Every row comes from one small tree of marks. The marks that hang from a mark follow it in brackets, in alphabetical order. Every link used is in the known rows. Which tree was each row made from?
Known rows:
X(E H(C(A S))): [ 18   7   3  -3   4   8  -6   5   1   2  11 -10   0   6   4   0  -2 -16
  -5 -27   6  -4  -4   2   3 -28   2  -5   4 -13  -1  -9   1   8   3]
H(C(E Q) X): [ -4  14  12 -10  -3  -6   4   0   6   1   9 -18  11   3  -2  12   1   6
   1  -7   5   1   4   1   0 -29   0  -2 -10 -10  -5  -7   1  -9   2]
X(E(Q W) H(C)): [  9   3 -10   3   4   9   2  -1  -1   1   9  12   8  -1  10   1   3 -20
  -1  -6  -2   3   3  -5   1  -7  -4  -1   9   1   1  -3  -3   2   1]
X(H): [  7  -2   3   2   3 -11   2  -1  -2   1   0  -6  -7  -1   2  -4  -2  -7
  -2   5  -4  -3   0  12   1   0   6  -2  -2  -4  -4   7   6  11   1]
A(E(X)): [  5  -2  -9   9   1  -4  -1   1  -1  -4  -4   3 -20  -2  -4  -1   2   1
  -1   2  -5   0  -1   7  -4  19   1  -1  -7   2   8   8   6   1  -3]
Q(C(H S)): [  0  -1  22 -11  -8   3   0   5   3   1  -3 -23  35   3   2   4  -6  -1
  -1  -4   8  -1   7  -1   2  -7   0   0 -10  -7  -4  -4   0   4   4]
W(E(Q X(H))): [ -2  -1   0  12   4  -1  -3 -16  -2   3  -9   2 -11   0  -4 -15  -2 -15
   1  12   0   0   5  19   1   6   6   1  21  -1   3   4  -3   8   4]
W(E(Q(C) X)): [ -8  -3   7   7  -2   5   3 -10   0   0 -17   8  -1   0  -9 -12   0  -4
   4   7   3   2   7   6   1  15  -1   4  17   0   3   4  -5  -1   3]
S(A(E)): [  5  -9  -7  -2  -7  -7   5   9  -3   0  -2   9 -22  -2   2   7   2  14
  -2   7  -8  -3  -5   0   3  13  -7   1 -11   4   1  10  10  -2  -2]
A(E W): [  5  -8  -5   1   1  -8   4   2  -2  -6  11  -4  -7   1  -2  -2   2   5
  -1   7  -6   0  -3   1   2  11   1  -2 -13   5  -2   5   7  -3  -4]
C(A(W) H): [  5   2   6   0   5  -4   2   8  -2   1   8  -9  15   1   2  -4  -1   8
   1  -5   3  -1 -10   1   3  -3   5   0  -4  -6 -11   1   0   6  -3]
H(C): [  7   5  11  -3   0  -3   7   9   1   3   0   8   4   0  -2   0   4   3
   0  -3  -4  -2  -1   4  -1 -10  -6  -1 -10  -8  -6   6   5   1  -1]
W(E(Q X)): [ -7  -3   3  13   2   3   1  -9  -3   3 -10  12  -9  -1 -10 -12   1  -3
   2  12  -2  -1   3  14  -2   8   3   3  13  -1   6   6  -4   1   1]
H(C X(E)): [ 13  10  10   2  -3   9   6  14   3   0  15   0  17   1   1  12   4  -2
  -1 -13   3  -4   2  -6   0 -14  -4  -5  -8 -13  -4  -4   2  -6   0]
Q(C(H)): [ 1  0 16 -7 -4 -2  6  4  1  1 -7 -7 28  0  2  4 -4  2  1 -1  4  1  3 -1
  3  5  1  2 -5 -5 -6  4  1  5  2]
X(E(Q) H(C(A))): [ 18   2  -6   1   7   5  -2   1  -3   4   4  12  -2   1   4   0   0 -12
  -4 -16   2   1  -1  -2   5  -7   0  -3  18  -7  -3  -3  -2   5   3]
S(A(E(X) W)): [  4  -5  -8   6  -8   0   4   9   0  -5   6  -1 -23  -1   1  -1   4  11
   2   8  -4   1  -7   2  -2  25  -7   0  -5   5  -3   4   7  -7  -4]
Q(C(S(A(E)))): [  2 -11   3 -12 -15   2   1  10   2  -2  -4  -9  -8   2   2   8  -2  11
  -2  -2   0  -1   3  -6   4   5 -11   1 -10   3   1   0   8  -6   2]
C(A E H Q): [ -3   7   3 -11   6 -11  -2  -8  -2   4  -3 -14   3   2   0   3  -6   5
  -1 -11   7   0  -8   6   4 -16  13   1  -2  -6   0  -1  -1   5   1]
C(A(S) E(Q)): [-3 -2 -8  1 10 -5 -7 -4 -4  3 -4 22 -8 -2 -7  2 -3 13 -3  8 -5 -2 -6 -5
 -3 -3  5 -1 10  6  0 -4 -4 -1 -2]
A(E(Q(C) W) S): [ -8  -9 -18   1  -1   3  -4  -3   1  -5  -6  24  -1  -1   1   4   1   6
   2  10  -6   4   4 -24   1  19 -11   2   3  19  11  -2  -2  -7  -5]
W(E(Q(C) X(H))): [ -4  -2   4   7  -1   1   0 -17   1   0 -15  -2  -2   2  -4 -14  -3 -16
   3   7   4   3  10   9   4  12   3   3  26  -1   0   1  -5   6   6]
C(S): [  2  -5  13  -1  -3  -1  -1   6  -1   1   3 -12   1   0  -5  -1  -1   2
  -3   2  -2  -6   1   8  -3 -10   1  -2 -16  -5   1   1   5   3   0]
C(A E Q S): [ -5   2   3 -11   2  -6  -8  -4  -1   2   2 -21 -16   4  -5  -1  -5   4
  -3 -13   5  -2  -6   8   0 -26  10  -1  -8  -4   4  -5   1   0   1]
H(C(E) X): [  2  12  13  -5   1  -2   8   7   4   1   9  -9  20   1  -1  12   3   8
  -1  -1   0  -2   4   1  -3 -28   1  -3  -9 -12 -12  -5   2  -7   1]
E(W X): [ -3   5  -7  13   3   3   2   4   0  -2  -1   8 -14  -4   0  -6   7  -1
   3   1  -4  -2  -5   5  -8  10   0   3  -6   3   3   8   0   3  -5]
Q(C(H S(A))): [  0  -4  22 -14 -16   5   3  13   3   4  -4 -15  26   1   6   8  -5   8
   0  -2   7  -3   3  -3   4  -4  -8   2  -7  -6  -7  -4   2   1   4]
E(X): [  3   2   4  10   1  -1   2   5  -1   0  -3   4 -13  -4  -6  -4   3   1
   1   3  -3  -3  -3  11  -7  14   2  -1  -5  -4   1   8   3   3  -2]
H(X): [  2   2  10   5  -2  -3   3  11   0   0   7  -6   5  -3  -3   7   2  10
   1   4  -2  -5   3   2  -2  -4   0  -2 -11  -8  -5   2   5  -3  -1]

Write each row's tree:
[  1  -7   1  -4 -16   8  -2   9   4  -3  -6 -10 -12   1   1   5  -1   7
  -1  -3   3   0   2  -3  -1  16 -11   1  -4   2   4  -1   5  -7   1]  Q(C(S(A(E(X)))))
[  1   2   0   0   2  -2  -5   5   0   0  -9  18  -9   1  -5  -2  -2  12
   1  -7   0  -3  -8 -16   0   4  -3   0   4   1  -1   1  -1   2  -5]  Q(C(A(S)))
[  8  11  -1   1   7  -6  -6   2   2   5  -1  15  -8   3   2  -3  -2   0
  -1  -9  -2  -2  -8  -5   0 -17  -5  -3   9  -5  -5  -2   1   9  -4]  X(H(C(A(S))))
[ -5  -5  10  -9 -15  -2  -3   9   1   4   2 -15 -19   1  -1   3  -2  10
   0  -2   2  -4  -3   6   2  -8  -8   1 -15  -3   4   0   5  -3   1]  C(Q S(A))
[ -8   7 -13  -5   9  -8  -2  -5  -2   0   1  -2 -26   1   1  -3   2   5
   1 -11   2   0 -12   0   0 -18   9   3  -5   4   4   2  -2   2  -3]  C(A E(W) Q)
[  6 -13 -14   2   7  -5  -4   1  -6  -1  -5  15 -20  -2  -3   1   2  11
  -3   1  -6   2   0  -1   2  13  -1   0   4   4   6   7   3  -1  -2]  C(A(E(Q)))
[  1 -11   1  -8  -3  -1   3  -3   0  -1 -10  -3  27   0   3   9  -4   3
  -1   6   1   7  11  -6   6  19  -3   1   2   4   3   1   0  -2   3]  A(E(Q(C(H))))
[  0  -5  -9   2  -1  12   4   4  -3  -4   0  15   8  -3   3   2   3  -8
   1  -4   0   2   3 -15   2  16  -2   2   5   7   4   0  -5  -4   1]  X(E(Q(C) W))
[ -5   2  -2  -9   4   3  -2   0   1  -2  -1 -11  -1   3   2  -1   0   2
  -1 -14   5  -1  -5  -8  -1 -23   7   3  -4   2  -3  -7  -3  -1   0]  Q(C(A E(W) S))
[ -4  -1 -20   6   4  -4  -5   0   0  -3   1  22 -14   0   1   2   2   5
   0   7  -9  -3  -7 -12  -3   6  -5  -1 -10  14  12   3   3  -1  -8]  A(E(W) S)
[-6 -3 -4  7 -2  9  2  0  1 -3 -9 11 -1 -5  1 -4  6  0  5  4  0  5  6 -6
 -5 23 -6  4  8  7  1  3 -6 -3 -1]  E(Q(C) W X)
[ -2  -2 -11  13   4   2  -4  -7  -1   0  -1   4 -11  -5   5  -8   4 -11
   2  10  -4   2   4   8  -5  15   0   1  11   6   2   3  -4   5   0]  E(Q W X(H))
[ -9  12  -9   3   6  -6 -12 -10   1   1  -5   4 -29   2  -8  -4  -4   7
   1  -8   4  -1 -13   0  -6  -3   7  -1   5   2   8  -4  -4  -1  -4]  C(A(S) E(X) Q)
[ -1   4  -7  -5   8  -4   3  -9   1   3   4   3  10  -1   8   1   3 -10
  -2   6  -4   4   5   2   0 -19   1   0   8   3  -8  -4  -3   2   3]  X(H(C(E(Q W))))
[  6  -4 -15   7   5   5  -1  -3  -5   0   8   9  -3  -3   7  -2   0 -19
  -2   2  -4  -1   2  -1   2   8   4  -1   9   6   5   0  -3   5   1]  X(E(Q W) H)
[  5  12  -8  -3   1   2   0  -4   3   0  11  -3  -7   4   9  -1   0 -23
   1 -20   4   1  -4  -3   5 -15  -1  -1  -1  -2   6  -1   0   4   0]  X(E(W) H(C(Q)))
[  0  -2  -5   4  -4  16   3   8   0  -5   8   5  19  -3   5  10   4  -2
   3  -5   4   1   8 -20   1   8  -4   1   5   1   2  -6  -6 -11   1]  H(X(E(Q(C) W)))
[ -1  -1  14 -13  -9   0   1   6   0   6   3 -19  22   0   5  10  -6   7
  -4   6   2  -5  -3   8   0 -20   4   1 -11  -5  -7  -7   3   1   5]  C(E H S(A))
[-13  13   2  -6  -1  -5   0  -4   4   1  11 -25  24   1   7  11  -2   3
   3  -2   7   0   1  -1   1 -24   8   1 -11  -2   0  -7  -3  -4   1]  C(E(W) H(X) Q)
[ -1 -12 -11   4   1  -3  -6  -2  -1  -4   8  14   0   0  -4   0  -1   9
   0  20  -8   3   1 -10   0  20  -6  -4   0  13   4  -3   1  -8  -5]  A(E(Q) S W)
[  3 -16  -6   2   1  -4   2  -1  -4  -5   8   1  -1  -1  -3   0   2   7
  -1  15  -7   4   4  -1   2  19  -2  -2  -4   8   0   3   4  -7  -2]  A(E(Q) W)
[ 2  2  1 -8  6 -6  5  0 -2 -1 -8 -1 -6  1 -3  1 -1  7 -2 -9  2 -1 -5 -4
  2 -6  9  2  2 -3 -9  2  0  1  1]  Q(C(A E))
[ -2  -6   6   5  -4   6   3   1   0  -2 -12   6   2  -4  -5  -2   2   2
   3   5   1   5   8   0  -3  28  -4   2   9   1  -1   4  -3  -2   2]  E(Q(C) X)
[  9  11   6   5   2  -2   1   0   3   2  -1  -4  -4   0   2  -4   2 -11
   0  -4   0   1   1  12  -3  -2  -2  -2   5  -9  -6   3   2   8   1]  E(X(H(C)))
[  1  12  -5  -5   8  -7   6  -6   2   1   6  -4   5   2   9   0   3 -12
  -1  -2  -3   1  -2   4   0 -26   5   0  -1  -1  -9  -1   1   6   1]  X(H(C(E(W))))
[ -9   0  13   4  -3   6   2 -11   1   3 -16   0  25   1  -3  -7  -4  -6
   4   6   8   4   9   5   3  10   1   5  19  -3   1   0  -8   3   4]  W(E(Q(C(H)) X))
[ -3  -7 -12  12   1   3  -8  -3   0  -5   6  13  -7  -1  -6  -3   0   6
   2  18  -6   4   0  -6  -5  30  -7  -4   5  13   7  -4  -2  -9  -6]  A(E(Q X) S W)
[ -3  -2  14 -13  -3  -1   1  -2   1  -2  -1 -19  15   3  -3   3  -4  -1
  -3   0   3  -2   4   2   0 -12   7  -1 -10  -3  -5  -6   1  -1   4]  Q(C(E S))
[-10   0   2  16   2   5  -6 -10   0   0   1  15  -1   1 -11 -16  -1   0
   5  20  -1   0  -2   3  -4  10  -2   0  14   6   3  -4  -7  -4  -3]  A(S W(E(Q X)))
[  4 -11   9  -5  -7  15  -2   4  -1  -2   2  -4  17   1  -3   4  -3  -8
  -3  -5   4   0   9  -7   2   8  -1  -3   1  -1   5  -8  -2  -5   5]  X(E(Q(C(S))))
[-11   5  -8  -5   4  -9   3  -7  -1  -1   3  -5 -13   0   0   0   1   0
   1  -1  -1   0  -6   4   0 -13   8   2 -12   6   5   2   0  -1  -2]  C(E(W) Q)
[  1   6  -6   9   3   5  -1  -3   3   2   2   8   0  -3   7  -5   6 -12
   2   2  -2   5   6   4  -5   1  -8   1  13   1  -2   0  -5   3   0]  E(Q W X(H(C)))
[-12   8  -2  -9   3  -8   2  -9   1   2   3 -14  12   1   5   3  -3  -2
   1  -2   4   1  -4   4   2 -17  10   3 -11   3   3  -1  -2   2   0]  C(E(W) H Q)
